Every row comes from one small tree of marks. The marks that hang from a mark follow it in brackets, in the order of their numbers. Every link used is in the known rows. Which tree was each row made from?
Known rows:
z367{z56{z240{z817}}}: [ 0.02 -0.23 -0.24  0.14  0.20  0.07 -0.01  0.07  0.01  0.09  0.03  0.18
 -0.08  0.02 -0.26 -0.28  0.39  0.08 -0.11  0.18 -0.09 -0.06 -0.09 -0.01]
z367{z56{z240 z637} z899}: [ 0.05 -0.16 -0.28  0.03 -0.04  0.32 -0.09 -0.15  0.07  0.04 -0.08  0.25
 -0.02  0.23 -0.23 -0.26  0.32  0.13  0.14  0.44  0.00 -0.17  0.16 -0.27]
z240{z817{z67 z637{z56}} z899}: [ 0.24 -0.41  0.02  0.28 -0.04  0.10  0.14  0.25 -0.01 -0.24 -0.08  0.09
 -0.22  0.11 -0.16 -0.21 -0.12 -0.34 -0.17 -0.31 -0.22  0.26 -0.54  0.37]
z67{z56{z637}}: [ 0.34  0.00 -0.14 -0.15 -0.21  0.25  0.02  0.16  0.02  0.26 -0.10  0.15
 -0.05  0.38 -0.02 -0.10  0.14 -0.11  0.27  0.24 -0.02  0.02 -0.09  0.06]
z240{z817{z67} z899}: [ 0.14 -0.38  0.00  0.04 -0.03  0.02  0.05  0.16  0.08 -0.12 -0.04  0.02
 -0.24  0.09 -0.13 -0.23 -0.01 -0.29  0.06 -0.09 -0.28  0.39 -0.56  0.26]
z67{z56{z240 z637{z817 z899}}}: [ 0.29  0.09 -0.50  0.01 -0.06  0.25 -0.21  0.14  0.01  0.56  0.06  0.00
  0.16  0.12 -0.06 -0.21  0.10 -0.19  0.34  0.50 -0.12 -0.05  0.01  0.18]
z817{z637{z56{z67{z899}}}}: [ 0.18 -0.06 -0.22  0.02 -0.34 -0.04  0.14  0.02 -0.14 -0.01 -0.19 -0.02
 -0.06  0.11 -0.04 -0.22  0.11 -0.22 -0.21 -0.18 -0.05 -0.06  0.00  0.11]
z56{z637{z817 z899}}: [ 0.12 -0.10 -0.26  0.02 -0.34  0.27 -0.27 -0.01  0.04  0.36 -0.03  0.01
  0.18  0.00 -0.12 -0.44  0.09 -0.13  0.25  0.28 -0.05 -0.04 -0.10  0.12]
z899{z67}: [-0.16 -0.16 -0.14  0.18 -0.04  0.08  0.13 -0.03  0.09  0.02  0.01  0.06
 -0.22  0.06 -0.10 -0.05  0.18 -0.11 -0.15  0.01  0.04  0.02 -0.17 -0.07]
z67{z56{z637{z817{z240}}} z899}: [ 0.53  0.14 -0.19 -0.42 -0.09  0.24 -0.02  0.17  0.02  0.26 -0.19  0.07
 -0.05  0.25  0.11 -0.12  0.06 -0.36  0.39  0.03 -0.43  0.32 -0.02  0.18]
z817{z240{z899{z67}} z637}: [-0.10 -0.12  0.03  0.14  0.23  0.04  0.18  0.03  0.20 -0.07 -0.12  0.16
 -0.44 -0.03  0.00 -0.29 -0.12 -0.38 -0.26 -0.20 -0.17  0.21 -0.43  0.11]
z56{z67 z240{z817}}: [-0.03 -0.14 -0.28 -0.09  0.04 -0.11  0.00  0.10  0.07  0.17 -0.09  0.07
 -0.08  0.03 -0.17  0.00  0.30  0.00 -0.01  0.36 -0.15 -0.13 -0.22  0.13]
z240{z817 z899{z67}}: [-0.19 -0.26 -0.08  0.17  0.03 -0.01  0.12  0.25  0.16 -0.12 -0.10  0.06
 -0.31  0.08 -0.12 -0.24  0.04 -0.26 -0.24 -0.03  0.02  0.18 -0.37  0.15]
z367{z56{z240{z899{z67}} z637}}: [-0.20 -0.15 -0.29  0.05  0.06  0.27 -0.02  0.04  0.06  0.08 -0.12  0.06
 -0.21  0.22 -0.05 -0.60  0.18 -0.26 -0.16  0.26  0.07  0.10 -0.16 -0.19]
z637{z56 z817 z899}: [ 0.15 -0.16 -0.25  0.33 -0.24  0.13 -0.21 -0.08  0.03  0.23  0.06 -0.09
  0.24 -0.05 -0.14 -0.08  0.01 -0.17 -0.04  0.01 -0.08 -0.07 -0.04  0.19]
z67{z56{z240 z637{z817}} z899}: [ 0.35  0.12 -0.58 -0.40 -0.04  0.20 -0.05  0.21 -0.12  0.37 -0.01  0.01
  0.06  0.22  0.08 -0.21  0.14 -0.32  0.32  0.25 -0.21  0.12  0.06  0.09]
z56{z240}: [ 0.00 -0.11 -0.34  0.03  0.20  0.06  0.05 -0.04  0.01  0.13  0.14  0.09
 -0.07  0.01 -0.12 -0.07  0.20 -0.03  0.05  0.18 -0.07 -0.05 -0.15  0.03]
z367{z899}: [ 0.01 -0.19 -0.09  0.07 -0.12  0.06  0.06 -0.19  0.13 -0.10  0.00  0.22
 -0.06  0.10 -0.18  0.05  0.14  0.05  0.10  0.14 -0.02 -0.10  0.02 -0.06]
z56{z637{z899}}: [ 0.20 -0.11 -0.20  0.22 -0.26  0.33 -0.13  0.05  0.07  0.26 -0.01  0.04
  0.03  0.19 -0.16 -0.45  0.13 -0.03  0.22  0.29  0.04 -0.05 -0.12  0.03]
z899{z67{z56{z240}}}: [-0.01  0.00 -0.40  0.19  0.21  0.05  0.22  0.09  0.07  0.25  0.09  0.07
 -0.25  0.17  0.01  0.18  0.21 -0.19 -0.07  0.22 -0.03 -0.02 -0.08 -0.03]
z637{z817}: [-0.04 -0.15 -0.18 -0.19 -0.16  0.05 -0.09 -0.12 -0.01  0.16  0.02  0.08
  0.06 -0.14 -0.04 -0.11  0.10 -0.14  0.04  0.00 -0.12  0.00 -0.16  0.09]
z67{z56{z240} z899}: [ 0.33  0.06 -0.50 -0.06  0.20  0.01  0.20  0.13 -0.06  0.24  0.13 -0.02
 -0.15  0.23  0.05 -0.03  0.19 -0.29  0.14  0.10 -0.16  0.09  0.05  0.05]
z817{z67{z899} z240 z637}: [ 0.44 -0.16 -0.03  0.08  0.17  0.11  0.25  0.03 -0.06 -0.10 -0.01  0.07
 -0.37  0.01 -0.06 -0.23  0.01 -0.32  0.10 -0.37 -0.50  0.46 -0.37  0.16]

Write each row's tree:
[ 0.00 -0.13 -0.47  0.77  0.16  0.17  0.05  0.05  0.08  0.16  0.13 -0.13
 -0.02  0.10 -0.21  0.03  0.12 -0.15 -0.25  0.17  0.06 -0.09 -0.04  0.04] -> z637{z56{z240} z899{z67}}
[-0.10 -0.08 -0.41 -0.28 -0.10 -0.10 -0.15 -0.13 -0.01  0.16 -0.14 -0.15
  0.16 -0.03  0.02  0.01 -0.06 -0.43 -0.09  0.18 -0.22 -0.04 -0.20  0.20] -> z637{z56{z67 z240{z899}} z817}
[ 0.26 -0.19  0.00 -0.13  0.07  0.09 -0.06 -0.19  0.05  0.06 -0.04  0.00
 -0.09 -0.15 -0.06  0.11 -0.01 -0.27  0.26 -0.14 -0.62  0.41 -0.43  0.17] -> z637{z817{z67 z240}}
[ 0.08 -0.33 -0.19  0.08  0.30  0.01  0.13  0.21 -0.02 -0.07  0.07  0.12
 -0.29 -0.08 -0.14 -0.33 -0.02 -0.30 -0.05 -0.05 -0.26  0.23 -0.56  0.27] -> z56{z240{z817{z67 z637} z899}}
[ 0.10  0.02  0.01  0.12  0.21 -0.01  0.26  0.13  0.20  0.10 -0.12  0.20
 -0.47  0.12  0.10 -0.11 -0.16 -0.44 -0.15 -0.16 -0.19  0.23 -0.37  0.15] -> z817{z240{z899{z67{z56}}} z637}
[-0.12 -0.26 -0.33  0.38  0.27  0.07  0.09  0.31  0.15 -0.12 -0.04  0.00
 -0.21  0.16 -0.14  0.01  0.07 -0.30 -0.34  0.04 -0.01  0.09 -0.28  0.21] -> z637{z56{z240{z817 z899{z67}}}}
[-0.15 -0.18 -0.36  0.32  0.21  0.07  0.14  0.05  0.10 -0.05  0.00 -0.07
 -0.14  0.15 -0.05 -0.02  0.01 -0.36 -0.28  0.02  0.01  0.08 -0.23  0.07] -> z637{z56{z240{z899{z67}}}}
[-0.06  0.02 -0.43 -0.47 -0.26  0.12 -0.25 -0.06 -0.05  0.36 -0.16  0.00
  0.14  0.00 -0.06 -0.17  0.19 -0.16  0.21  0.48 -0.18 -0.15 -0.11  0.06] -> z56{z67 z240 z637{z817}}
[ 0.32 -0.21  0.04 -0.12 -0.16  0.34 -0.16 -0.28  0.10 -0.01 -0.23  0.18
 -0.06  0.09 -0.21 -0.09  0.10 -0.11  0.34  0.14 -0.52  0.32 -0.09 -0.06] -> z367{z56{z637{z817{z67 z240}}} z899}
[ 0.20 -0.16 -0.44  0.58  0.14  0.17 -0.01  0.03  0.03  0.19  0.14 -0.10
  0.13  0.10 -0.21 -0.02  0.09 -0.09 -0.06  0.20 -0.04 -0.14 -0.05  0.11] -> z637{z56{z240} z899}
[ 0.27 -0.21 -0.26 -0.21 -0.17  0.07 -0.01 -0.10 -0.15  0.04  0.05 -0.10
 -0.06 -0.11 -0.03 -0.19  0.08 -0.37  0.17 -0.22 -0.40  0.39 -0.21  0.12] -> z637{z817{z67{z899}}}
[ 0.58 -0.18 -0.18  0.05 -0.05  0.02  0.21  0.30 -0.06  0.06  0.02 -0.01
 -0.27  0.26 -0.08 -0.01  0.16 -0.30  0.20 -0.12 -0.37  0.40 -0.20  0.25] -> z240{z817{z67{z56 z899}}}
[ 0.18  0.04 -0.06 -0.06  0.04  0.20  0.12  0.23  0.25  0.12 -0.28  0.08
 -0.36  0.41  0.08 -0.09 -0.08 -0.42  0.13  0.14 -0.21  0.32 -0.33  0.11] -> z817{z240{z899{z67{z56{z637}}}}}
[ 0.18 -0.34 -0.01  0.16 -0.02  0.08  0.13  0.16 -0.04 -0.09  0.02  0.18
 -0.27 -0.06 -0.22 -0.20  0.13 -0.07 -0.02 -0.14 -0.22  0.17 -0.46  0.25] -> z240{z817{z67 z637}}
[ 0.18  0.03 -0.15 -0.13 -0.35  0.16 -0.32 -0.09  0.15  0.42 -0.30 -0.04
  0.11  0.01 -0.09 -0.24  0.06 -0.21  0.27  0.37 -0.37  0.03 -0.15  0.17] -> z56{z67 z637{z817{z240} z899}}
[ 0.12 -0.28 -0.36 -0.02  0.10  0.08 -0.06 -0.10 -0.05  0.01  0.06 -0.16
  0.05 -0.05 -0.04  0.02 -0.15 -0.48  0.03 -0.04 -0.38  0.31 -0.39  0.23] -> z637{z56{z240{z899}} z817{z67}}
[ 0.01 -0.17 -0.23  0.73 -0.11  0.15  0.06  0.04  0.09  0.10  0.03 -0.10
 -0.06  0.15 -0.19 -0.03  0.10 -0.15 -0.25  0.04  0.10 -0.02 -0.04  0.05] -> z637{z56 z899{z67}}
[-0.17 -0.14 -0.15 -0.02 -0.33  0.27 -0.16 -0.21  0.08  0.03 -0.19  0.25
 -0.04  0.06 -0.17 -0.25  0.21 -0.05 -0.04  0.23  0.02 -0.07  0.17 -0.25] -> z367{z56{z637{z817}} z899{z67}}
[ 0.05 -0.01 -0.26 -0.14 -0.57  0.16 -0.35 -0.05  0.04  0.44 -0.22 -0.09
  0.22  0.00 -0.10 -0.37  0.11 -0.16  0.21  0.43 -0.10 -0.12 -0.09  0.11] -> z56{z67 z637{z817 z899}}
[ 0.25 -0.20 -0.21  0.10 -0.34  0.31 -0.24 -0.03 -0.05  0.32  0.00 -0.09
  0.11 -0.01 -0.15 -0.35  0.03 -0.23  0.34  0.20 -0.24  0.22 -0.29  0.13] -> z56{z637{z817{z67} z899}}
[ 0.37 -0.06 -0.43  0.18  0.08  0.06 -0.09 -0.03 -0.06  0.50  0.22 -0.09
  0.08 -0.10 -0.08  0.07  0.03 -0.31  0.28  0.26 -0.39  0.18 -0.19  0.17] -> z637{z817{z67{z56{z240}}} z899}
[ 0.34 -0.30 -0.18  0.07 -0.06  0.08  0.15  0.20 -0.05 -0.11  0.00 -0.02
 -0.26  0.12 -0.17 -0.20  0.18 -0.19  0.10 -0.19 -0.32  0.40 -0.28  0.17] -> z240{z817{z67{z899}}}
[ 0.03 -0.14  0.03  0.35  0.20  0.08  0.20  0.09  0.15 -0.19 -0.18  0.10
 -0.30  0.10 -0.02 -0.11 -0.17 -0.41 -0.34 -0.30 -0.15  0.22 -0.35  0.18] -> z817{z240{z899{z67}} z637{z56}}
[ 0.16 -0.08 -0.11  0.15  0.01  0.10 -0.19 -0.12  0.14  0.29  0.01  0.00
  0.04 -0.17 -0.11 -0.11  0.02 -0.17  0.17  0.07 -0.38  0.12 -0.17  0.19] -> z637{z817{z240} z899}
[-0.15 -0.10 -0.28  0.33 -0.16  0.08 -0.10 -0.07  0.05  0.28  0.06 -0.02
 -0.02 -0.18 -0.11 -0.21  0.09 -0.21 -0.13  0.09 -0.02 -0.01 -0.08  0.03] -> z637{z817 z899{z67}}
[ 0.30 -0.22 -0.16  0.08 -0.07  0.09  0.24 -0.01 -0.17 -0.07  0.05  0.03
 -0.30 -0.03 -0.06 -0.37  0.06 -0.29  0.01 -0.32 -0.22  0.29 -0.24  0.12] -> z817{z67{z899} z637}
[-0.08 -0.23 -0.13  0.64  0.01  0.09  0.06  0.25  0.09  0.10  0.05  0.15
 -0.28 -0.07 -0.27 -0.39  0.16 -0.03 -0.31  0.01  0.10 -0.11 -0.20  0.15] -> z240{z817{z637{z899{z67}}}}
[ 0.18 -0.05 -0.17 -0.27 -0.53  0.15 -0.05 -0.06 -0.06  0.16 -0.32 -0.01
 -0.05  0.26 -0.08 -0.64  0.34 -0.14  0.05  0.19 -0.06  0.03  0.09 -0.17] -> z367{z56{z67{z899} z637}}
